What can hang from each mark
gativ: fodos
banil: sagud zeru
sagud: banil fodos gapo
gapo: banil zeru
fodos: gativ sagud
zeru: gapo sagud

Each row was made from one small tree. Brackets hold a mark, then the marks that hang from it, in alphabetical order. Every link used is in the known rows. Write each row's tree.
Known rows
(sagud banil gapo): [-1, 22, -19, -1, -5, 32, 45, 8, -17, 12, 3, 51, 59, -13, 4, 58, -7, 47, 26, -19, -3, -17]
(sagud banil fodos gapo): [-14, 15, -31, -9, 1, 35, 57, 27, -46, 23, -17, 24, 55, -31, 29, 59, 0, 40, 42, -33, 30, -23]
(fodos gativ (sagud banil (gapo zeru))): [-3, 42, 7, 5, 13, 1, 80, 45, -38, 45, 4, 1, 54, -37, 47, 44, 35, 13, -18, -24, 43, -50]
(zeru gapo): [-2, 5, -2, -2, -5, -5, 7, 10, 16, 5, 18, 15, -10, 27, 5, 24, 14, 3, -3, 2, -3, -7]
(gapo (banil (zeru (sagud (fodos gativ))))): [-13, 30, 11, -5, 19, -21, 52, -25, -25, 33, -10, -22, -8, 1, 15, 1, 14, -31, -8, -16, 11, -38]
(sagud fodos (gapo banil)): [-21, -14, -4, -29, -9, 8, 56, -5, -52, 18, 11, 10, 35, -8, 23, 32, 48, 21, 35, -31, 34, -13]
(banil (sagud fodos)): [-5, 17, -4, -6, 0, 16, 10, 36, -4, 28, -13, -25, 11, -7, 26, 36, 34, 9, 3, 4, 13, -27]
(gapo (banil (zeru (sagud fodos)))): [-18, 23, 14, -18, 8, -14, 44, -38, -14, 12, -13, -15, 7, -4, 1, 4, 25, -23, 10, -29, -4, -35]
(sagud (gapo zeru)): [14, 6, 10, -21, -16, -5, 38, -1, 4, -12, 36, 17, 21, -5, 7, 31, 59, -12, 0, -23, 27, -25]
(fodos gativ (sagud gapo)): [-17, 31, -9, 3, 11, 8, 57, 45, -39, 47, 6, -3, 36, 3, 50, 40, 28, 28, -20, 14, 40, -28]
(zeru (sagud (fodos gativ) (gapo banil))): [-26, 24, -28, 2, 26, 1, 61, -14, -54, 40, 7, -12, 34, 0, 17, 33, 47, 16, 4, -17, 41, -31]
(fodos (sagud (banil zeru))): [-13, 45, 17, -3, 2, 13, 51, 26, -8, 26, -37, 2, 41, -31, 28, 27, -15, 13, 2, -17, -13, -43]
(banil sagud zeru): [18, 45, 26, -15, -19, 8, 18, 18, 45, 14, 1, 9, -3, 22, 14, 49, 14, -15, -14, 19, -28, -44]
(gativ (fodos sagud)): [-11, -11, -16, 0, 18, 0, 15, 38, 14, 26, -12, -60, 37, -49, 22, -17, 51, 23, 0, -16, 8, -18]
(sagud (banil zeru) (fodos gativ)): [2, 36, -7, 3, 19, 8, 53, 41, -31, 41, -36, -5, -14, -29, 48, 26, -48, -22, 4, -12, 24, -40]
(sagud (banil zeru) fodos gapo): [-4, 36, -15, -25, -10, 33, 73, 28, -24, 18, -20, 33, 36, -21, 37, 70, -14, 13, 38, -30, 17, -45]
(fodos gativ): [5, 9, -5, 15, 16, -9, 10, 18, -13, 27, 6, -7, -22, 8, 20, -3, -15, -11, -24, 18, 19, -4]
(gativ (fodos (sagud banil (gapo zeru)))): [1, 5, -14, -8, 12, 8, 59, 41, 9, 26, 2, -30, 77, -74, 25, 21, 74, 29, 12, -50, 21, -46]
(fodos gativ (sagud (banil zeru))): [-8, 55, 14, 12, 19, 3, 59, 45, -21, 52, -31, -6, 19, -26, 48, 25, -32, 1, -22, 0, 8, -48]

Write each row's tree
[-7, 17, -22, 18, 30, 10, 37, 42, -51, 46, -33, -15, 4, -39, 39, 15, -37, 3, 7, -17, 38, -19] : (sagud banil (fodos gativ))
[-3, 32, -4, -13, 0, 12, 50, 33, -4, 22, -28, 15, -3, -11, 34, 48, -24, -11, 22, -25, 5, -41] : (sagud (banil (zeru gapo)) fodos)
[-11, 10, 14, -3, 4, -12, 39, 24, -14, 52, 21, -5, -6, 24, 31, 41, 51, 4, -13, 3, 14, -30] : (zeru (gapo (banil (sagud (fodos gativ)))))
[-24, 42, -39, 20, 27, 14, 35, 6, -16, 28, -24, -7, 32, -12, 6, 46, 9, 23, 14, -30, 10, -36] : (zeru gapo (sagud banil fodos))
[5, 40, 14, -25, -13, 11, 30, 35, 19, 23, -16, -15, -7, 5, 36, 48, 18, -21, -1, 8, 1, -51] : (banil (sagud fodos) zeru)
[-11, 17, 33, -10, 4, -23, 79, 16, -43, 41, 29, -13, 36, -17, 41, 20, 79, -4, -26, -22, 46, -40] : (fodos gativ (sagud (gapo banil zeru)))
[14, 30, 3, -14, -4, 1, 52, 49, -14, 38, 25, -17, 13, -7, 48, 63, 74, -13, -17, -2, 54, -54] : (banil (sagud (fodos gativ) (gapo zeru)))
[-13, 4, 12, -43, -17, 4, 71, -3, -31, 14, 8, 20, 19, 3, 29, 41, 37, -3, 31, -28, 23, -32] : (sagud fodos (gapo (banil zeru)))
[5, -9, 32, -30, -18, -19, 55, -29, -12, -7, 46, 22, 32, -6, -3, 21, 79, -10, 7, -40, 18, -22] : (sagud (gapo banil zeru))
[-13, 48, 14, -5, -2, 10, 56, 34, 5, 30, -24, 11, 32, -11, 33, 44, -5, 13, -1, -14, -14, -47] : (fodos (sagud (banil (zeru gapo))))
[0, -5, 16, -22, 4, -23, 75, 7, -54, 29, 32, -11, 6, -20, 38, 19, 72, -28, 0, -37, 66, -34] : (sagud (fodos gativ) (gapo banil zeru))
[-10, 63, 0, 0, 9, 20, 86, 50, -27, 53, -12, 23, 46, -12, 54, 65, -11, 22, -11, -1, 16, -54] : (fodos gativ (sagud (banil zeru) gapo))
[-21, 23, -13, -2, 7, 5, 42, -48, -17, 9, 21, 19, 58, 12, -20, 36, 51, 33, 10, -21, -3, -21] : (zeru (sagud (gapo banil)))
[-2, 29, 14, -4, 6, -12, 65, 41, -28, 37, 20, -18, 27, -15, 50, 31, 60, -7, -32, -7, 55, -43] : (fodos gativ (sagud (gapo zeru)))
[-21, 20, -2, 6, 13, -17, 25, -44, 5, 14, 20, 6, 22, 27, -23, 19, 49, 14, -4, -19, -17, -20] : (zeru (gapo banil) sagud)
[9, 53, -2, -24, -11, 19, 63, 54, 2, 45, 6, 8, 2, 23, 58, 86, 28, -7, -10, 21, 26, -62] : (banil (sagud (fodos gativ) gapo) zeru)
[-32, 14, -13, 1, 18, -14, 35, -24, -22, 23, 2, -18, 17, 10, -2, 19, 56, 6, 8, -30, 13, -27] : (zeru (gapo banil) (sagud fodos))
[3, 40, -12, 19, 38, -15, 42, 5, -27, 24, -17, -42, 13, -52, 13, 4, 25, -33, -15, -43, 43, -47] : (gapo (zeru (sagud banil (fodos gativ))))
[-10, -6, -29, -12, 7, 15, 39, 42, 8, 27, 3, -33, 61, -38, 29, 17, 66, 43, 10, -17, 17, -27] : (gativ (fodos (sagud gapo)))
[-7, 10, -29, -8, 9, 12, 47, 40, -48, 37, 6, -2, 6, 0, 49, 40, 15, 7, 5, 2, 60, -19] : (sagud (fodos gativ) gapo)
[2, 40, -8, 1, 14, 5, 59, 49, -14, 46, -22, 8, -22, -8, 52, 46, -38, -22, 0, -11, 23, -46] : (sagud (banil (zeru gapo)) (fodos gativ))
